Every row comes from one small tree of marks. The marks that hang from a mark follow it in brackets, in alphabetical order. Every link used is in the known rows. Which tree was each row made from?
Known rows:
fezog{bebed{bavar koner{fenosig}}}: -403,334,-321,126,44,547,-60,-189,101,-164,348,-314,-382,-365,150,-341,-359,228,317,404,-322,-220,245,-322,-271,329,43
koner{fenosig}: -276,146,-100,-8,177,231,2,59,134,-160,305,-286,-252,-114,114,-209,-276,265,291,150,-10,-40,250,-148,-195,79,-1
divif{bebed{bavar fezog koner}}: -191,219,-4,284,-54,370,297,-161,267,-266,312,77,-140,-134,262,-314,-500,264,262,-11,-299,-138,241,-136,151,381,-210
zepuf{koner{fenosig{bebed{bavar zerafo}}}}: -396,323,64,-33,7,96,-345,-389,217,-224,457,-400,-462,-564,-108,-501,-333,64,317,134,-186,-78,181,-211,-171,146,49
bavar{bebed{divif fezog koner zerafo}}: -96,230,-2,277,-156,269,165,120,323,-49,534,-71,-512,-193,368,-437,-587,385,213,-194,-67,-243,97,-50,214,-18,-389
zerafo{bebed{bavar fezog koner} divif}: -427,207,-264,200,-93,428,-10,-193,55,15,257,-99,-128,-230,129,-213,-488,-82,182,204,-306,-338,372,-223,-160,196,-385
bavar{bebed{divif zerafo}}: -9,172,-103,154,-33,161,12,187,136,-151,470,-146,-462,-27,197,-335,-403,400,248,-444,127,-120,19,-108,96,-9,-176
divif{bebed{bavar koner}}: -87,262,-70,290,95,357,267,-174,131,-299,274,48,-147,-116,163,-332,-316,335,345,96,-205,-118,220,-198,60,445,-89
zerafo{divif{bebed{bavar fezog koner}}}: -385,298,-39,224,71,352,274,-157,254,-41,371,182,-192,-151,350,-157,-551,87,222,113,-294,-210,283,-175,110,297,-314
zepuf{koner{fenosig}}: -359,217,-86,-8,70,97,-35,-64,26,-59,478,-322,-192,-227,-217,-295,-282,323,285,296,-23,-89,191,-107,-286,22,-12
fenosig{bebed{divif fezog}}: -26,150,-32,213,105,182,21,77,239,-254,417,-354,-52,-152,279,-94,-512,130,170,-235,115,3,291,-151,167,254,38
sefo{bebed}: 19,122,-59,78,255,241,141,185,59,-231,229,-125,-79,65,298,-375,-199,336,223,-126,20,-73,238,-19,169,254,-21
zepuf{koner}: -113,94,-221,137,36,26,32,-95,-80,-138,394,-222,-109,-94,-224,-342,-309,205,252,73,6,-116,106,-120,-102,137,-30
bebed{bavar fezog koner}: -261,181,-52,247,-80,358,84,-156,218,-252,222,-32,-259,-165,243,-503,-522,47,261,191,-303,-244,184,-163,92,253,-299
fenosig{koner}: -72,61,-273,174,80,269,47,70,-48,-214,157,-121,82,-63,42,-330,-261,-9,305,-59,-111,-178,236,-147,26,198,48
zepuf{koner{fenosig{bebed{bavar}}}}: -396,364,-14,-47,72,169,-246,-321,72,-277,372,-484,-178,-452,-236,-411,-318,159,292,316,-158,-56,265,-271,-217,184,137
bavar{bebed{fezog zerafo}}: -114,0,-151,33,-196,98,-17,55,238,-122,313,-130,-478,-72,230,-465,-533,249,136,-487,-156,-168,85,-102,155,-93,-337
bofuf{koner{fenosig}}: -352,194,-23,39,105,72,105,37,38,-150,340,-478,-255,24,231,-197,-323,312,281,-26,10,-40,203,-145,-194,149,2
zerafo{divif{bebed{fezog}}}: -265,88,-148,116,138,173,237,49,207,18,405,53,-82,28,290,110,-504,134,125,-246,-68,-62,284,-122,90,186,-188
zerafo{divif}: -228,99,-240,76,267,143,22,42,26,-20,280,-112,-204,16,211,-92,-341,-10,198,33,23,-138,228,-205,-49,134,-135
bavar{bebed}: -5,104,-291,6,33,165,90,94,-58,-202,219,-234,-218,72,49,-394,-325,402,184,-232,-34,-149,154,-212,27,37,-108
divif{zerafo{bebed{bavar fezog}}}: -201,-130,-201,203,-120,336,-101,-26,-17,-367,99,-270,80,-10,-28,-280,-530,2,392,-188,-140,-294,159,-402,-99,173,-272
bebed{bavar fezog koner zerafo{divif}}: -464,207,0,192,-25,286,-46,-216,361,-12,336,104,-566,-292,459,-436,-585,-220,232,139,-330,-305,157,-160,98,143,-481
bebed{fezog zerafo{divif}}: -337,-6,-128,103,29,87,-69,2,312,50,380,-25,-467,-119,406,-169,-546,-180,152,-231,-102,-160,167,-108,86,20,-359
bavar{bebed{koner}}: 0,218,-221,124,56,266,224,-7,11,-143,240,-207,-289,-59,114,-512,-333,451,223,94,-115,-247,209,-199,49,102,-191

Which tree is each row?
-368,223,-370,225,69,409,-126,-287,144,5,383,-72,-627,-361,335,-311,-442,-144,244,119,-332,-335,136,-331,-58,357,-185	fezog{bebed{bavar koner zerafo{divif}}}
-197,325,19,88,286,245,-38,83,218,-205,462,-500,-154,-272,184,-79,-322,295,293,82,192,56,344,-180,-97,199,202	koner{fenosig{bebed{divif}}}
4,-131,-24,254,120,175,301,115,188,-303,292,-125,54,124,229,-103,-551,259,391,-300,-1,-122,151,-295,188,247,-156	divif{bebed{fezog} zerafo}
-246,272,-77,-45,178,51,-116,-215,92,-148,453,-566,-153,-410,-194,-295,-268,238,253,275,-6,-15,337,-205,-223,149,178	zepuf{koner{fenosig{bebed}}}
-198,160,155,430,51,449,175,78,217,-339,341,-51,-149,-66,324,-382,-671,84,505,224,-61,-345,38,-334,157,244,-321	bebed{bavar divif{zerafo} fezog koner}
16,226,-134,274,178,290,3,79,17,-283,347,-329,172,-236,125,-171,-291,14,307,-129,91,-101,334,-186,134,305,265	fenosig{bebed{divif} koner}
-224,253,209,209,-63,358,-28,199,359,-269,422,106,-343,-97,520,-429,-485,197,247,-362,-68,-131,43,77,292,178,-271	sefo{bebed{bavar divif fezog zerafo}}
-61,389,31,324,194,365,25,-155,155,-354,331,-272,-174,-314,246,-381,-381,140,340,204,-18,-122,264,-244,113,457,32	fenosig{bebed{bavar divif koner}}
-147,206,-363,273,-14,453,-92,52,-27,-281,394,-197,-197,-84,92,-119,-412,207,250,-170,-22,-132,54,-296,-79,368,100	fezog{bebed{bavar divif}}
30,95,117,409,244,290,195,40,279,-302,401,-406,-48,-205,384,-269,-612,104,415,139,98,-233,253,-346,259,321,-96	fenosig{bebed{divif{zerafo} fezog koner}}
-11,248,112,384,303,382,55,-91,135,-466,296,-348,-101,-215,249,-404,-474,75,534,275,64,-270,180,-462,141,435,-21	fenosig{bebed{bavar divif{zerafo} koner}}
-220,109,-60,167,-127,259,-264,-206,274,-358,189,-181,-158,-422,260,-535,-484,-332,262,-313,-370,-183,230,-191,245,251,-25	fenosig{bebed{bavar fezog zerafo} koner}
-591,392,-195,66,80,500,-84,-196,38,57,293,-216,-232,-344,44,-164,-293,89,309,507,-227,-292,428,-250,-444,132,-222	zerafo{bebed{bavar koner{fenosig}} divif}
0,344,-127,239,61,318,266,145,35,-116,421,-154,-255,-49,149,-376,-386,537,267,49,65,-231,162,-150,75,109,-162	bavar{bebed{divif koner}}
-279,20,-43,143,-173,202,-160,-121,311,-288,244,-12,-459,-151,282,-469,-525,-87,244,-301,-248,-130,39,-130,106,140,-314	bebed{bavar fezog zerafo}
-10,45,-421,313,29,293,12,-181,173,-76,399,-260,-519,-305,293,-354,-350,114,264,-37,-172,-191,169,-210,9,386,-54	fezog{bebed{koner zerafo}}
-387,351,61,-22,129,148,-119,-228,69,-348,231,-648,-235,-215,224,-346,-345,166,281,-39,-111,-28,274,-303,-142,312,150	bofuf{koner{fenosig{bebed{bavar}}}}
-132,139,75,407,-66,252,160,55,408,-73,526,-22,-440,-213,441,-305,-548,143,293,-52,-7,-177,125,24,187,168,-317	bebed{divif fezog koner zerafo}
-170,176,-53,268,-2,279,-43,-236,240,-265,240,-22,-533,-254,279,-605,-362,12,365,90,-225,-211,85,-151,66,299,-273	bebed{bavar koner zerafo}
-329,419,244,169,165,488,300,294,387,-35,567,-119,-171,-211,512,-292,-417,510,278,304,-13,-143,343,120,86,125,-170	sefo{bebed{divif fezog koner{fenosig}}}
-271,365,105,124,219,98,58,43,127,-212,489,-702,-165,-155,301,-55,-360,348,284,-93,216,32,293,-177,-105,264,215	bofuf{koner{fenosig{bebed{divif}}}}
20,110,50,444,276,324,299,150,98,-247,377,-177,-126,7,249,-264,-452,233,535,255,193,-273,104,-308,93,273,-160	bebed{divif{zerafo} koner}
-145,187,-423,273,-1,478,-6,-210,1,-232,258,-205,-293,-231,149,-396,-362,125,274,175,-290,-248,167,-346,-82,452,3	fezog{bebed{bavar koner}}
-36,139,31,308,23,347,310,248,153,-176,422,-207,-170,22,292,-380,-669,401,398,27,46,-387,90,-312,200,3,-339	bavar{bebed{divif{zerafo} fezog koner}}
-384,287,137,-3,54,65,-239,-283,239,-306,305,-574,-508,-322,335,-409,-363,64,323,-202,-149,-28,191,-246,-79,267,40	bofuf{koner{fenosig{bebed{bavar zerafo}}}}
